Each row comes from the steps of one walk. Every step used is in the known rows, and no mark comes twice. Write the walk behind each row, first mark first.
Known rows:
N/Y: [  5  16   4  -9   7   2  13  12  10   3  -2   9   7   4   8 -14 -13  -4
 -15  -1 -10   0  -7  13  -2]
K/Y/N/X/P: [ -6  -8  -8 -20  -1   4   6  10  16 -11 -14  12 -11  -1  -6  33   4  -2
   1 -13 -13  -3   3  24  -8]
H/Y/P/L/N: [  3   5  -4  -3  12  23 -12 -17  -2  10 -15  10 -23   7   1  18  -4 -11
  -1  16  -8  -1  -4  -5   3]
J/K/Y/P: [  3   6   8   1 -18   5  -7  -4  -1 -12   4  -8 -23  19   2  30  -7   1
   7  16  -5  15   0   1   1]
Y/P/L/N: [  5  13   8  -8   5  15 -15  -4  -9   8 -20   7 -19  10   4   4  -2   2
  -3   3  -9   5  -4  -8   7]
L/N: [  7   4  -4   0  11   3   9   6   0   3  -1   4   5  13   4   2  -7   1
 -13  20 -11  -4  -1  -3   1]
N/X: [ 18   0   5  -9  -5   3  14   8   9  -8  -1  15   3   0   6  -5  11   1
  -5   1 -12   5  -6  16   5]
H/L/P/X: [-22   2 -24   1   3  17  17 -14   1  18 -18  25   8   2   1 -15 -11 -15
  -4  -5   1  -1  -3  16 -11]
H/Y/K: [ -1  -4  -2  -2   6  16  17 -18   6  -3  15   4 -17 -11   4  18  -3 -11
  -1  12   0  -2  -8  -5  -5]
Y/K/J: [  0   6   3 -10   7   9   8   2 -20  -2  14   6 -13  -9   0  17  -9  -2
   3 -13   0   4   9 -22   0]
N/Y/P/L: [  5  25  14 -16  -1  14 -12   4   1   6 -20  14 -15   0   6 -10 -10  -3
  -3 -17  -9  11  -9   9   3]
H/L/N/Y: [ 12  16 -10   0  19  10  15 -10  14   9 -17  11   8  14   1 -25 -16 -14
 -24  -2 -10  -6  -6  15 -16]
Y/P/X: [ -1  13   9 -10 -12  16 -11 -10  -9   3 -15  16 -10  -1   6   7  -5  -2
  -4   3  -8  -1  -3  -8   9]
Y/P: [  2   8  10  -7  -7  12  -9 -11   1  -5  -7   3 -19   5   8  14  -3   6
   0   4  -9   8  -9  -9   1]
L/P: [-16   2 -11   1   9   6  19   9   5   8  -1   4   5   7   5   3  -6   2
  -2  10  -3  10  -8   5  -8]
L/N/X: [ 26   3   2  -5   9   2  13  11   6  -6  -5   9   7  11   5  -5   9   1
 -13  12 -13  -2  -3  11   3]
K/J: [ -4   1  -6  -9   4   5   4   7 -21   3   9  12  -2  -1   0  12  -9  -3
   1  -3  -8  -1  11 -13   1]
X/P/L: [-31  -9  -5 -14   0   7  -7  12   1   7 -14  16  -6   2   4  -3  -4  -3
   7  -7  -1   2  -5  18  -2]
K/Y/H/L: [  1  11 -10  -5 -11  15  29 -17  10   3   4  13 -21  12 -10  11 -13 -20
  13   0 -15   7  -6  17 -11]
X/P: [-27 -12  -3 -13   5   5  -1   4   7  -2  -6   7  -3   8   3   7  -6   3
  -3   7  -3  -1  -8  10  -9]
H/L/N/X: [ 23   0 -11  -1   6  11  17 -14  13  -4 -14  19   4  11   0 -16   7  -9
 -13  -2 -11  -3  -6  21 -10]
K/Y/P: [  1  12   6 -10  -7   9  -7 -10   5  -1   0   7 -20   7   0  34  -8  -2
   7   9 -10   6   2 -11   2]
J/K/Y/H/L: [  3   6  -8   4 -22  12  28 -12   4  -9   6   0 -24  25  -9   6 -12 -17
  14   8 -12  17  -9  28 -12]
J/K/Y: [  1  -1  -1   5 -14  -2   9  11  -1  -6  13  -1  -6  17   3  20  -9  -1
   7  22  -7   6   5  13   1]
X/P/L/N/Y/K: [-15  11   4 -16  29   9   2  18   7   7 -20  12  -6   3   1 -12 -16  -3
 -15 -12   6   3  -9  12 -10]
P/L/N: [  2   7  -3  -2   8   6   1  13  -7  13  -9  12   1  10   7  -7  -5  -3
  -3   7 -11  -1   1   3   6]
J/K/Y/H/L/N: [ 10  10 -13   8  -5  12  28 -10   3  -6   0  -3 -19  36 -12   7 -14 -17
   2  19 -12   9  -6  22 -14]
K/Y/H: [  2  12   3  -9  -6   7  28   6   4   1  12   7 -16  14  -6  24 -13 -10
  12  14 -17   8  -6   6   1]

Write each row's walk:
[ 12  27   9  -7  22   9  11  17   0   9  -9  11  -2   0   5 -17 -14  -4
 -15 -10  -3   2  -5   5   2]  P/L/N/Y/K
[ 11  30  11 -10  16  13  -8   1  -3   7 -26  14   2  11   2  -9 -16  -4
 -28   8 -10  -7  -3  -4   4]  L/N/Y/P/X
[ 13  19   1  -4  23   3  12  14   9   4  -8   5  12  13   5 -12 -15  -4
 -27  12 -12  -5  -4   6  -4]  L/N/Y
[ -7  24 -15  -5  16  19  40  -5  21   7 -15   9  -6  14  -8 -24 -20 -16
  -9 -12  -8  18 -24  30 -25]  N/Y/H/L/P
[ -5 -10  -6 -20  -1   7   4   8  13 -17 -20   7  -9  -4  -1  11  10   3
  -6 -17 -13   2  -6  27  -9]  Y/N/X/P
[ 12  32   5 -12  16  11  21  23  -1   9 -14  10  -7  17  -3 -20 -17 -11
 -13   0 -17   9 -13  19   2]  P/L/N/Y/H
[  7  12   5   1  -6   8 -15   6 -10   1 -10  -1 -22  25   0  21  -8  -1
   6  17  -5  13   4   3   7]  J/K/Y/P/L/N
[ 20   2  -1 -13  -9   7  12   4   7 -14 -10   7  -6  -7   4   5  13   1
  -5 -15 -20   2  -2  19   3]  Y/N/X
[  3   8   4   1 -17   4  25  12  -1 -12  16  -6 -20  25  -5  18 -11  -5
  13  21 -13  18  -6  19   0]  J/K/Y/H
[  9  27   3 -12  29   9   6  20 -20  11  -4  14  -4  -2  -3  -7 -18  -9
 -12 -22   0   2  12 -11   1]  P/L/N/Y/K/J
[ 22  13  11 -11   1  13 -10   2  -2  -2 -24  15 -15   9   3  -1  12   4
  -3  -4 -10  10  -6   7  10]  Y/P/L/N/X
[  7  23  -3  -9   0  17  31 -11  14  -1  -9  12 -11  11  -5 -25 -17 -17
  -8 -14 -16  11 -20  27 -15]  N/Y/H/L
[ -2 -10  -2 -13  19   1   5  13  13  -8 -16  11   4  15   1   1   7   5
 -17  12  -4  -2  -8  17  -8]  L/N/X/P
[-13  27 -15  -7  10  22  38  -4  11  14 -22  23   1   9  -9 -30 -22 -23
 -13 -14  -6   7 -19  32 -18]  N/Y/H/L/P/X
[  5  20   7 -14  19   7  14  10 -11  -1   9   8  -5  -9  -1   2 -17  -5
  -9 -21   1   4   6 -12  -6]  N/Y/K/J
[ -7 -19 -15 -17   5  14   8 -10  18 -13 -16   9 -14  -7  -3  22  11 -10
  -5  -4 -11  -6  -8  27 -14]  H/Y/N/X/P
[  8  11 -11  -1   3  18  27 -17   5   1  -7   6 -14  21  -7 -10  -9 -13
  -5   6 -15   4 -16  12 -13]  Y/H/L/N
[ -8 -12   0 -18   3   2   5  10  14 -12  -9  15   1   4   2   0   8   4
  -4  -1  -4   3 -10  25  -7]  N/X/P
[ 20   6   2  -6   6   4   7  19   0   4 -15  19   5   8   5 -14  10  -1
  -5   1 -11   1  -2  19  10]  P/L/N/X
[  8  21  13  -9   9   7  16   7   9  -3   4   5  -4  -7   7  -8 -11  -1
 -13 -10  -3   6 -10   2  -6]  N/Y/K
[-18  10  -4 -15  27   5  -3  24   9  12 -25  14   6  14   1 -16 -17  -5
 -18  -3  -2  -2  -7  23  -8]  X/P/L/N/Y
[-12 -10  -1 -19  -1   6  -1  17   6  -2 -19  23  -4   1   5  -9  11  -1
   5 -14  -2   8  -8  33   0]  N/X/P/L
[  5   2  -6   2 -20   4   9   7  -2 -11   2  -9 -15  10   0  28  -6  -3
   5   5 -16   6  10  15   0]  J/K/Y/N
[  9  24  15 -12   2  11  -5  -4   8  -4 -13   4 -11   4   6   0 -11   2
 -14  -5 -10   8 -11   0  -3]  N/Y/P
